Every row comes from one small tree of marks. The marks that hang from a mark follow it in brackets, in the order of their numbers. Every link used is in the known rows. Which tree was each row made from?
Known rows:
Q_766(Q_860(Q_956(Q_67 Q_69 Q_336 Q_764 Q_768(Q_302)))): [ 19.4 -23.0   9.3  -6.6  -9.0 -16.3  -2.9  11.3  -9.1 -43.5   7.3 -63.5
  14.9  14.3   2.1  29.5  10.3  -6.8 -15.7  -2.1  16.4  -1.9   3.1]
Q_860(Q_766 Q_956(Q_67 Q_336 Q_752 Q_764 Q_768)): [ 18.5 -21.2  -7.1 -24.0  -7.9  -4.4  -0.3  24.1   7.1 -32.3  15.1 -48.1
  20.3  19.4   2.4  25.4  12.0  -4.6   3.3 -17.2  16.1  -5.4  -3.0]
Q_768(Q_302 Q_956(Q_67 Q_69 Q_336 Q_752 Q_764)): [ 15.0 -21.0   3.3 -20.8 -14.1   0.1   0.8   9.8  -4.7 -41.1  13.1 -54.5
  13.5  15.7   6.7  35.7   0.1 -17.5  -4.8   2.6  29.3   3.3   0.3]
Q_752(Q_956(Q_336)): [ -1.0 -12.9  -9.9 -16.3   1.2  -5.1  -1.1 -12.4 -13.1  -7.1  -1.5 -37.5
   5.5   4.0  16.1  28.0   2.0 -15.3  -0.4   0.3  10.0  15.8 -10.3]
Q_766(Q_860(Q_956(Q_67 Q_69 Q_752 Q_768))): [ 28.5 -23.7   0.1  -9.5 -12.3 -10.3  -5.6   5.5  -9.9 -22.9  10.7 -54.2
   6.9  20.1   2.1  29.6  23.4  -3.0  -9.2 -10.9  -1.6  -8.2  -1.6]
Q_302(Q_768(Q_956(Q_336))): [  5.0 -18.8  -8.2 -16.3   0.3  -5.5  -6.4  -4.3 -10.2 -14.2  -2.3 -38.7
   4.0   3.3  10.2  20.4  -3.3 -17.6  -3.5  -0.1   6.5  18.1   0.6]
Q_768(Q_302 Q_956): [  0.2 -25.3   3.1 -17.1  -1.9   2.4  -1.3  -4.7 -13.0 -22.9  -6.7 -36.6
   7.4   3.1  11.4  26.3  -6.4 -16.8   2.1  11.6   9.5  15.0  -0.5]
Q_860(Q_766 Q_956(Q_69 Q_764 Q_768)): [ 17.1 -28.0   5.8 -22.6  -3.8  -7.0   0.1  12.4  -9.1 -24.2   2.0 -50.7
  16.8  18.0   4.6  19.0  11.4  -9.7   4.4 -15.5   6.7  -3.1  -2.9]
Q_860(Q_766 Q_956(Q_67 Q_69 Q_336 Q_752 Q_764 Q_768)): [ 25.4 -21.3  -2.5 -25.5 -10.2  -6.0  -1.0  22.7   2.0 -33.7  17.9 -56.9
  20.8  24.2   0.3  28.8  14.3  -6.9  -0.4 -17.8  19.6  -7.9  -3.5]
Q_956(Q_768): [  1.9 -19.6  -3.0 -11.7  -0.5  -3.3   0.8  -1.8  -9.0  -5.1  -1.0 -36.1
  -0.7   4.5  10.6  13.3   9.3  -6.0   6.2  -6.4  -0.8   6.1  -4.2]
Q_860(Q_956(Q_67 Q_752 Q_764 Q_768)): [ 14.9 -25.3  -3.6 -15.0 -11.0  -3.4  -2.6  16.4   3.6 -28.7  10.9 -44.7
   8.4  16.0   9.6  20.8  21.8  -3.3  -0.3 -16.0   6.7 -11.8  -0.8]
Q_860(Q_956): [  3.6 -22.8  -1.2 -17.9  -0.1  -2.4  -4.7  -5.8 -12.6 -11.1  -9.3 -38.5
   8.0  10.1  16.1  24.1   5.5  -7.1   4.4  -0.7   3.6   8.2  -9.6]
Q_752(Q_956(Q_67 Q_336 Q_768)): [  6.4 -12.7  -8.7 -10.1  -0.7  -8.9  -6.4   0.4  -5.7 -19.8   9.0 -41.8
   6.6   4.4  10.5  27.3  14.4  -9.3  -8.0  -3.8   8.3   4.5  -5.3]
Q_69(Q_956(Q_752 Q_768)): [ 10.8 -18.6 -11.1 -12.0  -7.9  -3.8  -3.0   5.5  -4.2 -10.8   4.5 -38.0
   0.6   6.5   6.3  16.1  12.4  -9.7   7.2 -12.8   5.6   1.8   3.7]
Q_69(Q_956(Q_336)): [  2.5 -10.6  -7.7 -13.8  -0.1  -8.1  -5.0  -4.1 -12.1 -11.9  -7.0 -42.2
   7.5   3.7  13.3  23.8  -0.7 -11.5   7.1  -0.3  18.1  17.0  -4.9]
Q_336(Q_956(Q_67 Q_752)): [ 10.3 -18.8 -11.3 -16.8  -1.3  -0.9   0.5   3.1  -2.9 -17.5   5.9 -38.8
   5.4  14.6  10.1  28.8  18.3  -9.4   6.2  -5.8   8.7   6.5  -5.6]
Q_302(Q_768(Q_956(Q_67 Q_69 Q_336 Q_752 Q_764))): [ 20.7 -20.3  -4.5 -17.9 -12.2  -4.6  -3.3  10.0  -4.2 -30.6  15.1 -52.2
   7.3  16.8   6.6  26.8   7.7 -17.8  -7.7 -10.5  16.9   2.3   1.6]
Q_860(Q_766 Q_956(Q_69 Q_752 Q_764 Q_768)): [ 22.0 -29.3  -0.1 -26.7  -9.5  -1.9   3.4  15.9  -3.4 -21.7  10.3 -50.3
  14.8  23.0   1.8  20.7  13.2 -10.3   6.2 -20.6   7.2  -7.7  -1.2]
Q_956(Q_67 Q_69 Q_336 Q_752 Q_768): [ 17.3 -12.8  -6.0 -15.2  -9.3  -3.8  -1.4   7.4  -3.5 -16.2  18.4 -51.8
   3.5  15.9   4.2  26.6  14.3  -5.8  -1.9  -9.6  15.4  -1.1  -5.1]
Q_67(Q_956(Q_336 Q_764 Q_768)): [  3.5 -20.5  -7.8 -15.2  -4.8  -7.3  -0.7   5.9  -7.4 -17.3   6.8 -50.6
   4.5  -4.0  10.0  12.5   8.6 -12.2   1.1 -12.5  13.5   6.3   6.7]
Q_302(Q_768(Q_956(Q_764))): [  5.2 -26.6  -1.6 -14.6  -3.4  -3.8  -1.2   1.2  -9.2 -20.3  -3.8 -37.3
   3.2   5.2  13.0  13.2   2.9 -17.7   0.2  -7.5   0.8   8.8   3.0]
Q_764(Q_956(Q_67 Q_69 Q_336 Q_768(Q_302))): [ 11.7 -21.8   3.6 -15.3  -1.1  -8.9  -7.1   6.0 -10.8 -33.5   7.9 -55.8
   5.6   9.8  -2.2  28.8   2.8 -12.9 -10.6   5.9  23.3   8.0   4.7]
Q_67(Q_956(Q_336 Q_764)): [  1.2 -19.3  -6.9 -18.9  -3.6  -4.2   1.4  -0.9 -11.2 -14.1   1.1 -48.5
   6.7  -1.4  14.8  18.9   1.7 -13.6   4.7  -6.7  17.7  12.0  -0.7]

Write each row's tree:
[  5.4 -22.3  -6.1 -15.6  -9.0  -0.1   8.1   7.2  -0.1 -10.2   8.8 -38.3
  -0.7  10.0   9.8  10.9  12.7  -8.2   9.2 -17.8   3.4  -3.3   0.5]
Q_956(Q_752 Q_764 Q_768)
[ 18.7 -22.7  -4.1 -14.2  -8.0  -7.7   2.8  14.1  -1.3 -29.3  15.2 -52.2
   4.4  18.4   5.1  22.2  29.1 -10.8  -0.3 -17.5  11.1  -6.6   3.9]
Q_336(Q_956(Q_67 Q_69 Q_752 Q_764 Q_768))
[ 27.5 -25.4   3.1  -9.4 -15.0 -11.7  -1.2  11.3  -7.3 -30.4  12.4 -57.4
   8.6  21.1   4.2  25.5  25.0  -3.8  -7.6 -16.6   1.8 -13.0   0.9]
Q_766(Q_860(Q_956(Q_67 Q_69 Q_752 Q_764 Q_768)))
[ 13.3 -25.7   0.4 -15.9  -3.0  -4.2  -6.3  -5.4 -17.8 -14.0  -1.8 -42.8
   1.3   9.2   8.6  21.1   3.0 -18.9  -4.8  -2.3   0.4  11.4  -0.2]
Q_302(Q_768(Q_956(Q_69)))
[ 11.0 -25.8  -2.7 -21.5   1.6  -3.9  -3.3   8.1  -6.5 -15.6  -2.1 -39.2
  15.0  11.9   4.8  19.3   7.3  -6.6   6.7  -8.9   0.2   3.8  -4.4]
Q_860(Q_766 Q_956(Q_768))
[  5.7 -27.6   2.6 -13.0   0.4  -4.6  -5.4   7.0  -7.0 -30.3   2.5 -42.4
   2.8   6.0   0.8  22.5   4.2  -9.8  -4.8   4.8  10.7   4.9   4.7]
Q_764(Q_956(Q_67 Q_768(Q_302)))
[ 10.1 -18.9  -0.1  -6.0  -5.4 -10.4  -4.9  14.4  -3.9 -30.9   2.2 -44.7
   7.2   6.4  10.6  16.4  17.1  -5.3   3.0 -12.3  11.0  -3.2   2.0]
Q_69(Q_956(Q_67 Q_764 Q_768))
[ 14.8 -26.4  -5.7 -16.0 -10.6   0.3  -2.1  11.1  -0.3 -27.5  10.0 -38.7
   4.1  12.9   9.6  20.6   9.5 -14.2  -1.6 -11.1   4.9  -0.5   1.7]
Q_302(Q_768(Q_956(Q_67 Q_752 Q_764)))
[ 11.7 -14.3   3.7 -11.8  -5.8 -10.1   0.3   9.1  -5.9 -26.0  10.8 -54.9
   7.2  12.3   8.9  21.3  13.9  -5.9  -1.8  -9.9  18.0  -1.1  -4.3]
Q_956(Q_67 Q_69 Q_336 Q_764 Q_768)
[ 11.1 -25.2   7.1  -9.3  -7.7  -6.1  -0.1   7.3  -8.2 -35.7  11.3 -49.6
   6.6  10.9   7.1  26.9  13.2 -14.3 -11.4  -4.3  11.6  -5.7  -0.2]
Q_752(Q_956(Q_67 Q_69 Q_764 Q_768(Q_302)))
[ 15.8 -18.9   0.4 -20.6 -10.8   1.6  -3.4   4.3  -7.7 -33.4  12.3 -51.6
  11.4  14.4   4.9  39.6  -1.5 -16.5  -5.7   7.8  25.7   8.1  -1.8]
Q_768(Q_302 Q_956(Q_67 Q_69 Q_336 Q_752))
[ 14.0 -23.1  -6.1 -14.6  -7.4  -4.6   0.6  -6.1 -12.0  -8.6  -1.9 -40.8
   6.0  14.5  10.1  26.5   9.0  -6.6   2.2  -6.0  -3.3   4.9  -6.2]
Q_766(Q_860(Q_956(Q_752)))
[ -1.6 -17.3  -2.6 -12.6  -0.5  -3.2   1.9   2.2  -5.1 -16.2   2.8 -41.1
   3.7   2.6   5.7  18.8  -3.6 -10.0   0.4   3.2  14.4  12.7   0.3]
Q_956(Q_336 Q_768(Q_302))
[ 11.7 -17.8  -5.4 -13.7 -11.3  -2.6   0.1  11.3  -2.0 -25.6   5.4 -42.3
   7.4  13.7  12.5  24.0  12.2  -8.3   8.5 -11.9  16.0  -2.2  -4.3]
Q_69(Q_956(Q_67 Q_752 Q_764))
[ 13.5 -16.4  -5.8 -24.0  -8.6  -0.8  -1.7  -5.2 -12.8 -14.4   6.2 -48.3
   7.4  12.1   9.8  31.3   2.2 -17.4   1.7  -0.8  16.9  11.2  -3.0]
Q_768(Q_956(Q_69 Q_336 Q_752))
[  4.4 -18.0 -12.1 -24.7  -2.1  -1.6   0.0  -5.8  -8.3  -7.4   2.5 -40.9
   1.7   9.9   7.2  25.1  -1.1 -14.2   5.6  -3.0  16.5  14.7  -1.9]
Q_764(Q_956(Q_336 Q_752))
[ 16.4 -22.4  -1.9 -19.3  -7.5  -3.9  -4.0   9.5  -5.1 -30.9  16.8 -54.8
   3.8  14.5  -4.9  30.1   4.8 -13.9  -9.1   0.4  24.0   2.9   6.0]
Q_764(Q_956(Q_67 Q_69 Q_336 Q_752 Q_768(Q_302)))
[  5.4 -20.4   1.6 -13.4  -5.5  -8.4   2.7   1.5  -9.8 -27.7   8.9 -51.4
   6.4   7.1   7.0  24.2   4.5 -20.1  -9.9  -4.1  17.8   4.4   2.7]
Q_752(Q_956(Q_69 Q_336 Q_764 Q_768(Q_302)))
[ 14.2 -18.9   1.5 -14.9 -12.8  -2.1   4.9  16.1   1.4 -32.6  20.5 -54.4
   6.9  16.8   1.9  25.1   7.4  -9.9  -4.0  -7.7  24.7  -3.7   0.9]
Q_956(Q_67 Q_69 Q_336 Q_752 Q_764 Q_768(Q_302))
[  9.1 -29.9   1.7 -21.4   0.9  -0.8  -1.6  11.7  -4.6 -24.8  -0.9 -39.7
  16.0  11.1   0.8  22.0  -1.6  -9.2   3.4  -1.1   6.1   5.8  -1.0]
Q_860(Q_766 Q_956(Q_768(Q_302)))
[ 26.2 -19.7  -0.5 -11.0 -14.2 -14.4  -1.7  10.9  -5.5 -31.9  14.6 -61.7
  12.0  20.1   3.9  28.4  20.9  -4.5 -10.0 -15.2  11.3  -8.6   1.1]
Q_766(Q_860(Q_956(Q_67 Q_69 Q_336 Q_752 Q_764 Q_768)))
[  8.6 -21.0 -13.7 -18.8 -11.0  -2.6   2.7   9.2  -1.4 -14.4  15.2 -49.5
   2.4   0.2   6.5  14.0  11.1 -13.0   2.7 -18.0  14.4   1.7   8.2]
Q_67(Q_956(Q_336 Q_752 Q_764 Q_768))
[  0.6 -24.0  -2.6 -10.9  -1.5  -2.2  -0.3  -3.2  -9.3 -17.3   2.2 -34.9
   1.5   1.8   8.0  21.8   4.6 -15.6  -5.4   1.3   1.9   6.7   0.1]
Q_752(Q_956(Q_768(Q_302)))
[ 17.6 -28.6   1.4 -17.4  -8.1  -1.1  -3.1   9.4  -6.7 -29.1  13.8 -50.3
   0.7  15.4  -4.0  27.3   8.6 -13.0  -6.6  -1.3  15.2  -1.6   5.7]
Q_764(Q_956(Q_67 Q_69 Q_752 Q_768(Q_302)))
[ 15.9 -20.0   1.5 -14.6  -6.1  -9.3  -6.5   6.9  -9.5 -33.8   6.7 -53.4
   8.6  12.0   9.5  25.3   5.6 -16.5  -9.4  -5.3  16.3   6.2  -0.3]
Q_302(Q_768(Q_956(Q_67 Q_69 Q_336 Q_764)))
